Each row comes from the steps of one path. Every step used is in the known rows, and no mark comes twice. Write the path behind each row, first mark first.
Known rows:
fegup-niro: [ 1.051  1.146  2.576 -0.029 -1.261  0.055  1.659  0.915  1.322  2.217
  0.973  3.110  1.167  2.265  1.764 -2.675  1.137 -0.313  0.548  2.435
  0.012  0.453]
savik-fegup-niro-tubu-penivu: [-3.249  0.013  1.303  1.332  0.412  0.012  1.571 -1.149 -0.281 -0.481
 -0.023  3.609  0.721  3.161  0.930 -0.530  0.966  1.593  1.639  4.299
 -0.257  0.387]
fegup-penivu: [ 1.406  0.395  0.536  0.192 -0.034 -0.371  0.791  0.454  2.787  0.314
  0.570  1.506  0.775  1.156  0.250 -0.501  0.535 -1.053 -0.075 -4.761
  0.829 -1.253]
nalup-savik: [ 1.891  1.120 -0.467 -0.780 -4.120  0.172 -1.080  1.109  1.462  0.166
  0.507  0.802 -0.783  0.578 -1.106 -0.823 -0.700 -1.230 -0.616 -3.156
  1.596 -0.961]
fegup-penivu-savik: [ 1.893  0.496  0.973  1.725 -0.635 -0.056 -0.187 -1.425  3.264 -0.468
  1.128 -1.548  1.123 -0.848 -2.391  0.195 -0.544 -1.049 -0.524 -3.543
  0.966 -1.452]
tubu-nalup-penivu-niro-savik-fegup: [-3.711 -0.946 -0.520  2.148  1.815  0.729  0.846 -0.739 -2.904 -0.550
 -0.744 -2.187 -0.523  0.166 -2.519  1.118  0.746 -0.749 -1.013  1.580
 -1.891 -1.010]
niro-savik-fegup-tubu: [ 0.938  0.199  1.291  3.228 -0.560 -0.955 -2.393 -0.674 -1.478 -1.469
  1.149  3.127 -0.563  0.463 -1.447 -0.686 -0.287  0.767 -0.794  2.610
  0.113 -0.621]
penivu-niro-tubu-nalup-savik: [-2.052 -0.266 -1.574 -3.589  2.312  0.713 -0.290  1.518 -0.976 -0.242
 -0.091 -1.328 -1.161 -2.073  1.010  1.697  0.383 -0.125  0.526  1.853
 -0.577  0.269]
niro-tubu-penivu-savik: [-0.508 -0.399 -0.674 -0.428  3.792 -0.722 -2.311 -0.709  1.952 -1.083
  0.465 -1.402 -0.565 -0.664  1.427  1.174 -1.592  2.290  0.343 -3.044
  1.530 -0.886]
penivu-niro-tubu: [-0.695  0.586 -0.568 -2.930 -0.715  0.137 -1.847  2.838  0.819  1.766
  0.313 -0.473  0.250 -0.458  3.320 -0.645  0.362 -0.076  0.837  2.420
 -2.411  0.479]
nalup-niro-tubu: [-0.606  1.401 -1.392 -3.944 -0.988 -0.240  0.135  2.424  2.108  1.410
 -0.828 -1.642 -0.219  1.688  3.548 -2.070  0.277 -0.457  1.686  0.733
 -1.044  1.095]
fegup-penivu-niro-savik-tubu: [ 2.418 -0.464 -1.042  1.405  3.329  0.269 -1.155 -1.077 -0.080 -0.165
  0.209 -2.384  1.253 -4.180 -0.993  0.986 -0.073 -2.533 -0.076 -0.577
 -1.063  1.288]
fegup-penivu-niro-savik-tubu-nalup: [ 0.970 -1.202 -0.721  0.550  6.122  0.361  0.258 -0.930 -1.881 -0.754
  0.028 -1.790  0.108 -4.607 -1.137  2.425  0.961 -1.642 -0.085 -0.393
 -0.251  0.784]
savik-niro-tubu-penivu: [ 0.446 -0.344 -1.030 -2.606 -0.412 -0.776 -0.570  0.747 -0.942 -0.016
 -0.583  1.802  0.616  1.353  4.723  0.348 -0.923  1.453  0.841 -0.132
  0.791  1.403]
tubu-penivu-savik: [ 0.837  0.197  1.007  2.062  0.265 -0.198 -0.940 -1.138  1.593 -0.187
  0.614 -0.008  0.316 -0.478 -1.556  0.107 -1.610  1.503 -0.413 -3.634
  1.265 -1.896]
penivu-savik-fegup-nalup: [-2.682 -0.136  3.711  3.882 -6.338 -0.025  1.306 -1.433 -0.303 -0.730
  0.822  1.670 -0.534  2.086 -5.948  0.210  0.291  0.185 -0.464  1.255
 -0.353 -1.289]
nalup-niro-tubu-penivu: [-1.700  0.951 -2.171 -2.729  2.382 -0.197  0.848  0.891  1.771  0.361
 -1.403 -0.796  0.084  1.460  2.854 -0.980 -0.543  0.482  1.821 -0.698
 -0.335  0.408]
nalup-niro-tubu-penivu-savik: [-1.351  0.911 -1.629 -1.449  2.299  0.172 -0.421 -0.619  2.206 -0.271
 -0.909 -3.995  0.252 -0.218  0.599 -0.712 -1.484  0.484  1.596  0.024
 -0.010  0.320]
tubu-nalup-savik-niro: [ 1.252 -0.282 -0.118 -2.882 -3.069  0.205  1.756  0.738 -2.790 -0.556
 -0.291  1.392 -0.890  0.350 -0.382  1.151  0.493 -0.474 -0.607 -0.167
  1.854  0.221]
nalup-savik-niro-tubu-penivu: [ 0.522 -0.149 -2.410 -2.399 -0.883 -0.026 -0.836 -0.688 -0.561 -1.306
 -0.833 -0.638  0.105  0.163  1.605  0.896 -2.179 -0.102  0.176 -1.305
  1.755  1.230]
nalup-penivu-niro-tubu: [-2.404 -0.264 -3.055 -0.564  1.319  0.620 -1.264  1.173  2.500  1.053
 -1.004 -3.557  0.594  0.828  3.587 -0.859 -0.660 -0.440 -0.140 -0.231
 -2.692  0.137]
fegup-penivu-niro: [-0.177  0.498  0.325  0.088 -0.791  0.681  1.229  0.622  1.971  1.333
  0.286 -0.148  1.815 -0.649 -0.436 -0.618  0.311 -2.136  0.361 -0.062
 -1.587 -0.448]

Write each row's path:
[ 1.679  0.245  0.830  1.128 -2.567  0.007 -0.358 -1.458 -0.292  0.117
  0.119 -0.270  1.411 -0.402 -0.888  0.229 -2.031  0.933 -0.505 -1.073
  0.686 -0.110] : tubu-penivu-savik-niro
[ 0.325 -0.761 -0.164 -1.324  1.984 -0.157  1.110 -1.575 -0.054 -1.724
  0.201 -2.814  0.657 -1.280 -0.076  2.621 -0.021 -0.188  0.146 -0.310
  1.552  0.835] : fegup-penivu-savik-niro-tubu-nalup
[-4.836  0.338  2.104  1.530 -7.116  0.292  4.721  0.199 -0.986  0.219
 -1.129  3.873 -0.352  4.603 -4.112 -1.572  1.222 -1.134  1.071  2.690
 -1.822 -0.153] : savik-fegup-nalup-niro
[ 3.569  0.966  1.588  0.005 -7.201 -0.217 -1.240  0.168 -0.340  1.290
  0.799 -1.716  1.420 -0.206 -0.937 -0.916 -0.802 -0.297 -0.718  1.774
 -0.059  0.795] : penivu-savik-niro
[ 3.344  0.137  1.167  1.138  2.845 -0.407 -1.119 -0.785 -0.796  0.712
  0.644  0.428  0.282 -1.720  0.966 -0.914  0.555 -0.557  0.217  2.408
  0.292  2.431] : fegup-niro-savik-tubu
[ 1.071  0.677  1.463  1.955 -3.654 -0.968 -2.182 -0.134 -1.688 -0.287
  0.975  0.975 -0.535  0.958 -2.924 -0.996  0.078 -0.996 -0.789  0.431
 -0.187 -0.994] : niro-savik-fegup
[ 1.653 -1.888 -2.046  0.614  6.498 -0.770 -2.173 -0.442 -1.800 -1.094
 -0.462 -1.658 -2.113 -2.226  0.489  1.921  0.518  0.686 -1.352 -3.821
  1.254  0.347] : niro-savik-tubu-nalup-penivu
[-2.540 -1.242 -1.024  1.021  5.399  0.688  1.569  0.403  0.207 -0.450
 -0.581  1.763 -0.202  0.073  3.258  0.402  0.818  2.298 -0.669  2.843
 -0.820 -0.978] : fegup-tubu-nalup-penivu-niro
[-2.291 -0.925 -1.276  0.512  4.607  0.451  0.354  0.106 -1.594  0.070
 -0.435 -3.260 -0.866 -1.073 -0.810  0.638  0.051 -0.630 -1.293 -0.653
 -1.215 -1.092] : tubu-nalup-penivu-niro-savik
[-0.253 -0.953 -0.540  0.361 -0.437  0.319  1.282 -0.935 -1.038 -0.202
 -0.486 -2.800 -0.080  0.524 -0.205  0.950  0.060  0.635 -1.303 -0.787
  0.516 -0.398] : tubu-nalup-penivu-savik-niro
[-1.398  0.275 -1.341  1.130 -1.695  0.954 -0.432  1.188  2.036  1.840
 -0.754 -2.167  1.110  1.038  1.420 -1.801 -0.191 -1.190 -0.713 -0.468
 -3.060 -0.744] : nalup-penivu-niro
[ 4.426 -0.362 -0.234  0.041  1.231 -1.126 -3.905  0.708 -1.186  0.088
  0.595 -0.156 -1.178 -2.477  0.572  0.198  0.235 -0.070 -0.710 -2.570
  1.004  1.075] : niro-savik-tubu
[-0.700  0.851  0.508 -3.443 -0.455  0.052  3.478  2.185 -0.580  1.337
 -0.635  0.964 -0.938  1.446  0.121 -0.868  2.071  0.198  0.803  0.510
  0.315 -0.487] : tubu-nalup-niro
[-1.975 -0.397  0.899  0.663 -2.143 -0.056  2.558 -0.305  0.553 -1.024
  0.105  3.048 -1.829  2.129 -3.324  0.152 -1.008 -1.418 -0.622 -3.689
  1.176 -1.196] : fegup-nalup-savik
[ 2.307 -0.803 -0.792  0.044  1.768 -0.450 -1.427  0.664  0.459  0.188
 -0.655  3.607 -0.544 -0.635  2.833  0.756  0.799  2.688  0.399 -3.448
  1.391  0.238] : savik-tubu-penivu
[-2.241 -0.786 -1.985 -2.023  5.131  0.879  1.449 -0.464  0.606 -1.586
 -0.182 -2.287  0.020 -2.220 -0.375  2.343  0.083 -1.701  0.606 -0.549
  0.362 -0.117] : fegup-penivu-niro-tubu-nalup-savik
[-0.968  0.361  0.215  0.234 -0.138  0.627  0.404  0.833  0.292  1.373
  0.019  1.728  1.067 -0.358  0.669 -0.613 -0.731  0.707  0.268 -0.105
 -1.386 -0.999] : tubu-penivu-niro
[ 2.673  0.531  0.477 -1.758 -4.132 -0.492 -2.283  0.131  0.006  0.373
  0.718 -2.751  0.858 -0.398  1.347  0.156 -1.104  0.166 -0.239  2.119
  0.131  1.548] : penivu-savik-niro-tubu
[-2.877  0.271  1.078  0.460 -1.448  0.324  3.425  0.557 -1.827 -0.717
 -0.641  4.463 -0.678  2.307 -0.415 -0.484  2.635  2.328  0.967  6.078
 -0.385 -0.516] : savik-fegup-tubu-nalup-niro
[-0.126  0.921  0.104  0.818 -7.510  0.354 -0.506 -0.060 -0.146 -0.647
  0.052  1.537 -0.455  2.123 -3.578 -0.839  0.274 -1.098 -0.407 -0.629
  0.706 -0.880] : nalup-savik-fegup
[ 3.085 -0.850 -0.788  1.299  4.910 -0.951 -3.400 -0.791 -1.151 -0.740
  0.110  1.074 -0.966 -2.767  0.467  1.260 -0.841  0.947 -0.425 -4.074
  1.613  0.339] : niro-savik-tubu-penivu
[ 2.066 -0.635  1.139  0.469  5.791 -0.373  0.508 -0.946 -2.687  0.082
  0.540  0.722 -0.734 -2.014  0.915  0.454  1.622  0.290  0.034  2.781
  1.130  1.898] : fegup-niro-savik-tubu-nalup
[-0.390  1.223  3.548  3.481 -5.743  0.528  0.646 -1.724  0.342  0.610
  1.241  0.247  1.360  1.520 -3.385 -1.603  0.611 -0.393  0.157  5.518
 -0.480  0.255] : penivu-savik-fegup-niro
